Every row comes from one small tree of marks. The marks that hang from a mark follow it in brackets, in the order of their numbers. Every link used is in the known rows. Which tree was each row made from?
Known rows
Z_191{Z_105 Z_558{Z_287{Z_586} Z_528}}: [-1.355 -0.629 -0.540 -0.501 -0.627 -0.536 0.628 -1.122 -1.272 -0.730 3.500 0.355 0.170 0.733 0.274 -0.577 0.325 -0.035 -0.969 0.921 -0.106 -0.242 -0.211 -0.971 -0.269 0.283]
Z_528{Z_67{Z_962} Z_558{Z_287{Z_586{Z_411}}}}: [0.743 2.732 -0.056 -0.986 -0.056 1.808 -0.217 -1.109 -0.494 0.246 2.558 -0.276 -0.592 -0.861 1.601 0.531 -0.185 -0.544 0.331 -0.453 0.391 -1.642 0.610 -1.246 0.491 0.975]
Z_411{Z_67{Z_528 Z_962} Z_586{Z_287}}: [0.174 0.133 1.076 -1.213 -0.006 -0.828 0.042 0.356 0.199 0.714 0.996 -0.712 0.699 -0.235 1.648 0.211 -0.447 0.912 1.999 -0.407 1.291 1.134 0.577 0.942 0.354 0.221]
Z_70{Z_67 Z_105}: [-0.884 0.235 0.548 -0.973 2.394 0.807 -0.527 2.405 -0.404 0.361 -0.633 -0.100 0.192 0.416 -0.517 -0.404 -0.150 1.944 0.111 6.444 -0.266 -0.417 -0.739 0.323 -1.425 -1.188]
Z_191{Z_105}: [0.479 -0.859 0.171 0.181 -1.057 0.249 0.415 0.382 -0.435 0.068 0.537 -0.176 0.051 0.230 0.257 -0.250 0.286 -0.198 -0.314 0.674 -0.095 -0.341 -0.092 -0.337 -0.053 0.195]
Z_586{Z_287{Z_558} Z_411{Z_67{Z_528 Z_962}}}: [-0.679 1.541 0.678 -1.110 0.328 -0.902 -0.308 1.247 -0.050 0.512 0.396 -0.218 0.333 -1.528 2.038 0.183 0.435 -0.061 0.189 -0.972 0.386 -2.297 -0.494 0.389 -0.020 2.698]
Z_411{Z_67{Z_528 Z_962} Z_586}: [0.096 -0.429 0.960 -1.137 0.222 -0.855 0.216 0.545 0.240 0.924 1.082 -0.486 0.625 -0.701 1.542 0.152 -0.621 0.637 2.579 -0.026 1.654 0.741 0.856 0.762 0.173 0.121]
Z_287{Z_558{Z_528} Z_586{Z_411{Z_67{Z_962}}}}: [-3.138 2.090 0.385 -1.278 1.124 -1.071 -0.319 -2.052 0.009 0.189 0.185 0.789 0.270 -1.377 1.381 -0.030 -0.500 -0.007 -0.169 -0.328 0.621 -2.434 -0.714 0.537 -0.120 2.374]
Z_558{Z_287{Z_586{Z_411}}}: [0.776 -0.631 -0.534 -0.295 0.171 -0.651 0.078 -2.642 -0.570 -0.257 3.066 0.313 0.181 -0.075 0.312 0.031 -0.023 -0.282 -0.084 -0.400 -0.927 -1.820 -0.016 0.584 -0.063 0.855]
Z_962{Z_67{Z_528{Z_558{Z_287}}}}: [0.038 1.165 0.199 -0.978 0.226 1.382 0.252 0.211 -1.288 0.137 2.316 -0.482 0.327 -0.471 -0.017 -0.112 0.193 0.033 -0.276 0.625 1.180 1.289 -0.197 -0.687 -0.256 0.196]
Z_962{Z_67{Z_528{Z_558{Z_287{Z_586{Z_411}}}}}}: [0.043 1.292 0.326 -1.214 0.206 1.231 0.202 -1.622 -1.493 0.395 2.216 -0.378 0.382 -0.905 0.258 -0.036 0.120 -0.322 -0.227 0.373 0.970 -0.228 -0.219 -0.599 -0.405 1.145]
Z_528{Z_67 Z_558{Z_287{Z_586}}}: [0.921 3.032 -0.314 -0.546 -0.091 2.691 0.053 -0.776 -0.333 -0.370 2.157 -0.424 -0.591 0.090 -0.031 0.259 -0.096 -0.198 -0.289 -0.242 -0.068 -0.267 0.384 -1.384 0.407 0.290]
Z_528{Z_67 Z_558{Z_287}}: [0.652 2.881 -0.240 -0.372 -0.231 2.856 0.091 1.375 -0.393 -0.346 2.212 -0.704 -0.610 -0.014 -0.027 0.215 0.266 -0.312 0.136 -0.078 0.025 -0.077 0.579 -1.519 0.428 0.093]
Z_191{Z_558{Z_287 Z_528{Z_67}}}: [-2.070 1.007 -0.573 -0.779 0.078 -0.478 0.234 1.373 -0.627 -0.817 2.880 -0.025 -0.102 0.251 -0.370 -0.219 0.455 -0.055 -0.149 0.347 0.262 0.202 0.300 -0.522 -0.031 -0.068]
Z_287{Z_586}: [0.437 0.208 -0.059 -0.184 0.189 -0.223 -0.097 -3.359 0.105 0.000 -0.024 0.412 0.040 0.207 -0.024 0.038 -0.587 0.167 -0.674 -0.249 -0.114 -0.232 -0.347 0.195 -0.080 0.311]
Z_287{Z_558}: [-0.509 1.227 -0.199 0.035 0.639 -0.271 -0.002 -0.015 0.491 -0.274 0.036 0.735 -0.248 -0.311 0.038 -0.192 0.240 0.122 -0.457 -0.327 -0.137 -0.595 -1.122 -0.453 -0.044 0.387]
Z_191{Z_105{Z_70{Z_67} Z_287}}: [-0.175 -0.264 -0.896 2.758 -1.588 -0.523 -0.598 2.390 -0.828 -0.736 2.824 -1.268 0.298 1.607 0.685 -0.664 -0.067 -0.163 -0.406 2.227 0.127 0.239 -0.261 -0.797 -1.315 0.025]
Z_528{Z_67}: [0.031 1.488 0.207 -0.349 -0.160 0.282 -0.028 1.098 0.444 0.005 -0.203 -0.425 -0.273 -0.201 -0.599 0.190 0.156 -0.193 0.168 -0.087 0.303 -0.107 0.348 0.409 0.248 0.189]
Z_70{Z_67{Z_528 Z_962} Z_105{Z_287}}: [-0.870 0.429 -0.081 -2.086 2.630 -1.099 -1.558 2.327 -0.586 0.342 2.693 0.504 0.096 -0.291 0.774 -0.265 -0.615 2.141 0.433 5.821 1.273 -0.058 -0.548 0.633 -1.416 -1.358]
Z_528{Z_558}: [0.041 2.067 0.121 -0.042 -0.045 2.890 0.042 0.163 -0.536 0.081 -0.150 -0.356 -0.417 -0.156 0.612 0.090 0.028 -0.267 0.059 0.051 0.248 -0.046 0.132 -2.287 0.129 0.244]
Z_528{Z_67{Z_962} Z_558{Z_287}}: [0.620 2.640 -0.173 -0.774 -0.170 1.997 -0.200 1.130 -0.277 -0.048 2.636 -0.448 -0.680 -0.443 1.287 0.460 -0.007 -0.225 0.317 -0.168 0.605 -0.042 0.684 -1.338 0.652 -0.029]
Z_70{Z_105{Z_287{Z_558 Z_586{Z_411{Z_67{Z_528}}}}}}: [-0.562 1.812 -0.193 -0.812 3.049 -0.809 -0.881 -0.921 -0.441 -0.114 2.800 0.412 0.342 -0.510 0.305 -0.396 -0.402 1.380 -0.091 2.315 0.244 -1.941 -0.869 -0.027 -0.373 1.339]
Z_105{Z_287}: [-0.147 0.912 -0.893 -0.061 -0.065 -0.864 -0.654 0.324 -0.212 -0.572 3.894 0.068 0.137 0.344 0.155 -0.162 -0.440 -0.130 -0.094 -0.620 -0.008 0.367 0.052 -0.344 0.153 0.148]
Z_287{Z_586{Z_411{Z_67{Z_528}}}}: [0.180 0.284 0.487 -0.726 0.262 -0.234 -0.024 -2.044 -0.261 0.574 -0.016 -0.098 0.400 -1.101 0.558 0.098 -0.360 -0.253 0.246 -0.419 0.299 -2.141 0.222 0.504 -0.407 2.131]
Z_586{Z_287 Z_411{Z_67{Z_528 Z_962}}}: [-0.232 0.568 0.858 -1.142 -0.130 -0.700 -0.306 1.187 -0.424 0.766 0.411 -0.771 0.500 -1.318 1.987 0.344 0.229 -0.143 0.550 -0.734 0.509 -1.855 0.423 0.758 -0.003 2.360]
Z_586{Z_287 Z_411}: [-0.303 0.661 0.402 -0.272 -0.373 0.067 -0.107 -0.402 -0.604 0.330 -0.156 -0.437 0.183 -0.388 0.746 0.199 0.666 -0.543 0.077 -0.672 -0.762 -2.228 -0.047 0.166 0.046 1.775]
Z_558{Z_287{Z_586{Z_411}} Z_528{Z_67{Z_962}}}: [-2.595 0.971 -0.292 -1.816 0.546 -1.255 -0.461 -1.860 -0.582 -0.281 2.858 0.467 0.005 -0.711 0.599 0.302 -0.268 -0.146 0.239 -0.022 0.677 -1.584 0.566 1.842 0.238 0.691]
Z_67{Z_528{Z_558{Z_287}} Z_962}: [0.599 0.443 -0.317 -1.385 0.414 0.596 -0.497 -0.188 -0.676 0.281 2.194 0.422 -0.505 -1.163 1.893 0.389 -0.063 0.288 0.518 -0.173 1.656 0.076 0.438 -0.813 -0.028 -0.424]

Which tree is each row?
[-0.374 1.364 0.336 -0.975 0.868 -1.124 -0.200 -2.199 0.259 0.505 0.356 0.733 0.133 -1.644 1.504 0.052 -0.306 -0.101 -0.096 -0.773 0.515 -2.668 -0.830 0.135 -0.308 2.465]  Z_287{Z_558 Z_586{Z_411{Z_67{Z_528 Z_962}}}}
[-2.657 0.800 -0.382 -1.470 0.482 -1.089 -0.389 0.934 -0.339 -0.583 2.976 0.217 -0.098 -0.244 0.247 0.182 -0.120 0.328 0.268 0.321 0.928 0.378 0.676 1.720 0.426 -0.586]  Z_558{Z_287 Z_528{Z_67{Z_962}}}
[-0.170 0.463 -1.153 2.176 -0.900 -1.058 -0.793 0.164 -0.474 -0.811 2.658 -0.349 0.110 1.166 0.561 -0.704 -0.161 0.151 -0.965 1.826 0.558 -0.225 -1.107 -0.720 -1.588 0.320]  Z_191{Z_105{Z_70{Z_67{Z_528}} Z_287{Z_558 Z_586}}}
[-1.286 1.628 -0.061 -1.563 2.822 -1.092 -1.403 0.131 -0.363 0.355 2.889 0.836 0.135 -0.283 1.303 -0.344 -0.787 1.694 -0.033 5.423 -0.002 -1.967 -1.400 0.016 -1.279 0.055]  Z_70{Z_67{Z_962} Z_105{Z_287{Z_558 Z_586{Z_411}}}}
[0.120 0.989 0.128 -1.401 0.322 0.807 -0.569 -0.277 -0.443 0.634 0.155 0.371 -0.561 -1.423 1.929 0.399 -0.152 0.157 0.531 -0.132 2.108 0.052 0.389 -1.093 -0.066 -0.183]  Z_67{Z_528{Z_558} Z_962}
[-2.088 0.033 -0.678 -0.564 0.270 -0.640 0.268 0.704 -0.902 -0.792 2.998 0.276 0.101 0.366 0.027 -0.353 0.385 0.056 -0.215 0.414 0.078 0.284 0.094 -0.762 -0.185 -0.127]  Z_191{Z_558{Z_287 Z_528}}
[0.179 1.157 0.546 -1.021 0.267 0.624 -0.189 -2.072 -0.493 0.782 0.245 -0.140 0.176 -1.443 1.735 0.295 -0.568 -0.330 0.392 -0.450 0.766 -2.153 0.347 -0.551 -0.216 2.184]  Z_287{Z_586{Z_411{Z_67{Z_528{Z_558} Z_962}}}}
[0.598 0.955 -0.259 -1.100 0.370 1.503 -0.164 -1.656 -1.016 0.186 1.528 0.286 -0.338 -1.039 0.485 0.162 0.304 -0.243 0.319 -0.254 0.767 -1.463 0.304 -0.970 -0.380 0.679]  Z_67{Z_528{Z_558{Z_287{Z_586{Z_411}}}}}
[0.696 0.788 0.152 -1.153 0.408 0.607 -0.205 0.459 -0.257 0.309 2.200 -0.332 0.225 -0.964 1.912 0.229 -0.713 0.527 0.259 -0.180 1.332 0.331 0.560 -0.399 0.039 0.845]  Z_411{Z_67{Z_528{Z_558{Z_287{Z_586}}} Z_962}}
[0.205 1.744 1.103 -0.881 -0.084 1.855 0.413 0.707 -0.253 0.511 0.458 -1.152 0.504 0.110 0.711 0.066 -0.118 0.615 1.891 -0.286 0.885 1.081 0.590 -0.668 0.232 0.540]  Z_411{Z_67{Z_528{Z_558}} Z_586{Z_287}}
[-0.190 2.135 -0.073 -0.836 2.624 0.868 -0.836 -0.811 -1.014 0.156 2.690 -0.220 0.275 -0.433 0.562 -0.242 -0.535 1.220 0.204 2.546 0.489 -1.643 -0.072 -0.873 -0.342 1.197]  Z_70{Z_105{Z_287{Z_586{Z_411{Z_67{Z_528{Z_558}}}}}}}
[-2.896 2.703 0.514 -1.297 0.380 -0.718 -0.512 0.071 -0.182 0.165 -0.207 0.213 -0.147 -1.083 1.119 0.241 0.646 -0.357 -0.057 -0.689 0.224 -2.530 -0.590 0.624 0.225 1.925]  Z_586{Z_287{Z_558{Z_528{Z_67{Z_962}}}} Z_411}
[-2.305 1.023 -0.508 -1.672 0.625 -1.258 -0.507 -1.744 -0.250 -0.623 2.986 0.585 -0.077 -0.085 0.218 0.239 -0.541 0.431 -0.244 0.093 0.826 0.142 0.397 1.904 0.367 -0.350]  Z_558{Z_287{Z_586} Z_528{Z_67{Z_962}}}
[-0.751 0.270 -1.384 2.363 -0.444 -1.892 -1.695 2.245 -0.454 -0.655 3.014 -0.947 0.160 0.881 1.476 -0.296 -0.551 0.384 0.246 1.843 1.509 0.769 -0.034 -0.165 -1.673 -0.516]  Z_105{Z_70{Z_67{Z_528 Z_962}} Z_287}
[-1.011 0.983 -0.117 -0.997 2.323 0.130 -1.033 2.578 -0.592 -0.112 2.457 -0.007 0.309 0.709 -0.392 -0.536 -0.511 1.853 0.063 5.981 -0.241 -0.092 -0.752 0.056 -1.292 -1.067]  Z_70{Z_67 Z_105{Z_287}}
[-1.987 1.124 -0.417 -1.017 0.221 -0.614 0.199 -0.835 -0.814 -0.537 2.774 0.148 -0.020 -0.150 -0.093 -0.125 0.350 -0.362 -0.152 0.073 0.064 -1.385 0.266 -0.406 -0.191 0.951]  Z_191{Z_558{Z_287{Z_586{Z_411}} Z_528{Z_67}}}
[-2.432 2.520 -1.065 -0.776 0.884 -1.383 -0.896 -2.259 -0.030 -0.990 3.627 1.164 0.012 0.162 -0.007 -0.356 -0.814 0.263 -0.897 -0.732 0.344 -0.098 -1.023 -0.047 0.061 0.543]  Z_105{Z_287{Z_558{Z_528} Z_586}}
[-3.259 2.564 0.043 -1.193 0.909 -0.830 -0.461 0.616 0.477 -0.283 -0.133 0.820 -0.416 -0.819 0.276 0.019 0.077 0.217 -0.207 -0.021 1.131 -0.357 -0.635 0.523 0.224 0.199]  Z_287{Z_558{Z_528{Z_67{Z_962}}}}
[0.224 1.531 1.126 -1.256 -0.055 0.980 0.100 0.447 -0.178 0.815 0.934 -0.924 0.404 -0.315 2.029 0.291 -0.479 0.754 2.044 -0.408 1.424 1.066 0.640 -0.515 0.461 0.414]  Z_411{Z_67{Z_528{Z_558} Z_962} Z_586{Z_287}}
[0.942 2.769 -0.258 -0.908 -0.036 1.872 -0.279 -1.063 -0.238 -0.075 2.626 -0.204 -0.628 -0.324 1.308 0.480 -0.380 -0.081 -0.060 -0.329 0.529 -0.206 0.476 -1.246 0.631 0.163]  Z_528{Z_67{Z_962} Z_558{Z_287{Z_586}}}
[0.166 1.332 0.424 -0.785 0.265 1.227 0.013 -1.942 -0.564 0.625 -0.080 -0.287 0.198 -1.182 0.876 0.170 -0.347 -0.387 0.248 -0.387 0.426 -2.216 0.279 -0.669 -0.341 2.261]  Z_287{Z_586{Z_411{Z_67{Z_528{Z_558}}}}}
[0.822 0.569 -0.390 -1.479 0.495 0.458 -0.581 -1.906 -0.606 0.289 2.176 0.669 -0.470 -1.062 1.896 0.380 -0.327 0.337 0.178 -0.313 1.616 -0.053 0.215 -0.706 -0.034 -0.292]  Z_67{Z_528{Z_558{Z_287{Z_586}}} Z_962}
[-0.128 0.947 0.998 -1.197 0.398 -1.059 0.073 0.318 0.520 0.585 1.007 -0.248 0.531 -0.396 1.704 0.090 -0.303 0.974 1.737 -0.607 1.197 0.805 -0.155 0.640 0.349 0.476]  Z_411{Z_67{Z_528 Z_962} Z_586{Z_287{Z_558}}}
[-1.716 1.775 -0.542 -0.506 -0.556 -0.524 -0.238 1.290 -0.311 -0.681 3.373 0.286 -0.083 0.171 -0.030 -0.442 0.097 -0.226 -0.536 0.193 0.435 -0.349 -0.478 -0.275 0.173 0.543]  Z_191{Z_105{Z_287{Z_558{Z_528{Z_67}}}}}
[-2.169 0.823 0.167 -0.572 -0.971 0.133 0.595 1.638 -0.775 -0.286 0.853 -0.254 -0.103 0.179 -0.073 -0.436 0.585 -0.449 -0.375 1.034 0.696 -0.225 0.182 -1.210 -0.177 0.478]  Z_191{Z_105 Z_558{Z_528{Z_67}}}
[-2.389 1.414 -1.093 2.545 -1.509 -0.938 -0.304 2.063 -1.145 -1.201 3.308 -1.323 0.087 1.403 0.488 -0.698 0.370 -0.613 -0.499 0.560 1.034 0.228 0.283 -1.848 -0.653 0.682]  Z_191{Z_105{Z_70 Z_287} Z_558{Z_528{Z_67}}}
[-0.795 0.680 -1.366 3.257 -0.716 -0.920 -1.273 2.535 -0.462 -0.983 2.830 -1.376 0.289 1.735 0.551 -0.514 -0.449 0.112 -0.094 1.969 0.288 0.776 -0.178 -0.606 -1.549 -0.270]  Z_105{Z_70{Z_67} Z_287}
[-2.950 2.134 0.316 -0.863 0.415 -0.322 -0.323 -0.269 -0.467 -0.084 -0.401 0.303 0.050 -0.732 0.555 0.005 0.777 -0.305 -0.253 -0.560 -0.307 -2.482 -0.820 0.303 -0.018 1.943]  Z_586{Z_287{Z_558{Z_528}} Z_411}
[-2.631 0.075 -0.484 -1.164 0.664 -0.823 -0.220 -2.502 -0.974 -0.537 2.699 0.647 0.222 -0.246 0.014 -0.015 -0.145 -0.069 -0.006 0.116 -0.034 -1.517 0.182 1.384 -0.088 0.630]  Z_558{Z_287{Z_586{Z_411}} Z_528}
[0.079 3.336 0.355 -0.775 -0.241 2.338 -0.297 1.001 -0.028 0.411 0.120 -0.492 -0.754 -0.780 1.370 0.498 -0.153 -0.333 0.377 -0.132 1.090 -0.146 0.639 -1.703 0.574 0.288]  Z_528{Z_67{Z_962} Z_558}
[0.115 0.674 1.091 -0.170 -0.365 0.371 0.575 0.681 0.193 0.306 0.840 -1.246 0.888 0.846 0.533 -0.079 -0.339 0.582 1.634 -0.274 -0.262 1.081 0.402 0.389 0.471 0.567]  Z_411{Z_67 Z_586{Z_287}}
[0.850 0.937 -0.429 -0.976 0.439 1.512 -0.158 -1.534 -0.726 -0.131 1.577 0.379 -0.397 -0.506 0.199 0.130 0.064 0.239 -0.082 -0.165 0.884 -0.065 0.132 -0.937 -0.296 -0.058]  Z_67{Z_528{Z_558{Z_287{Z_586}}}}
[-1.968 2.118 0.641 -1.098 0.238 -0.609 -0.081 -1.200 0.363 0.128 0.325 0.239 -0.037 0.336 0.507 0.099 0.005 0.568 1.377 -0.388 0.561 0.404 -0.358 0.634 0.596 -0.372]  Z_411{Z_586{Z_287{Z_558{Z_528{Z_67{Z_962}}}}}}
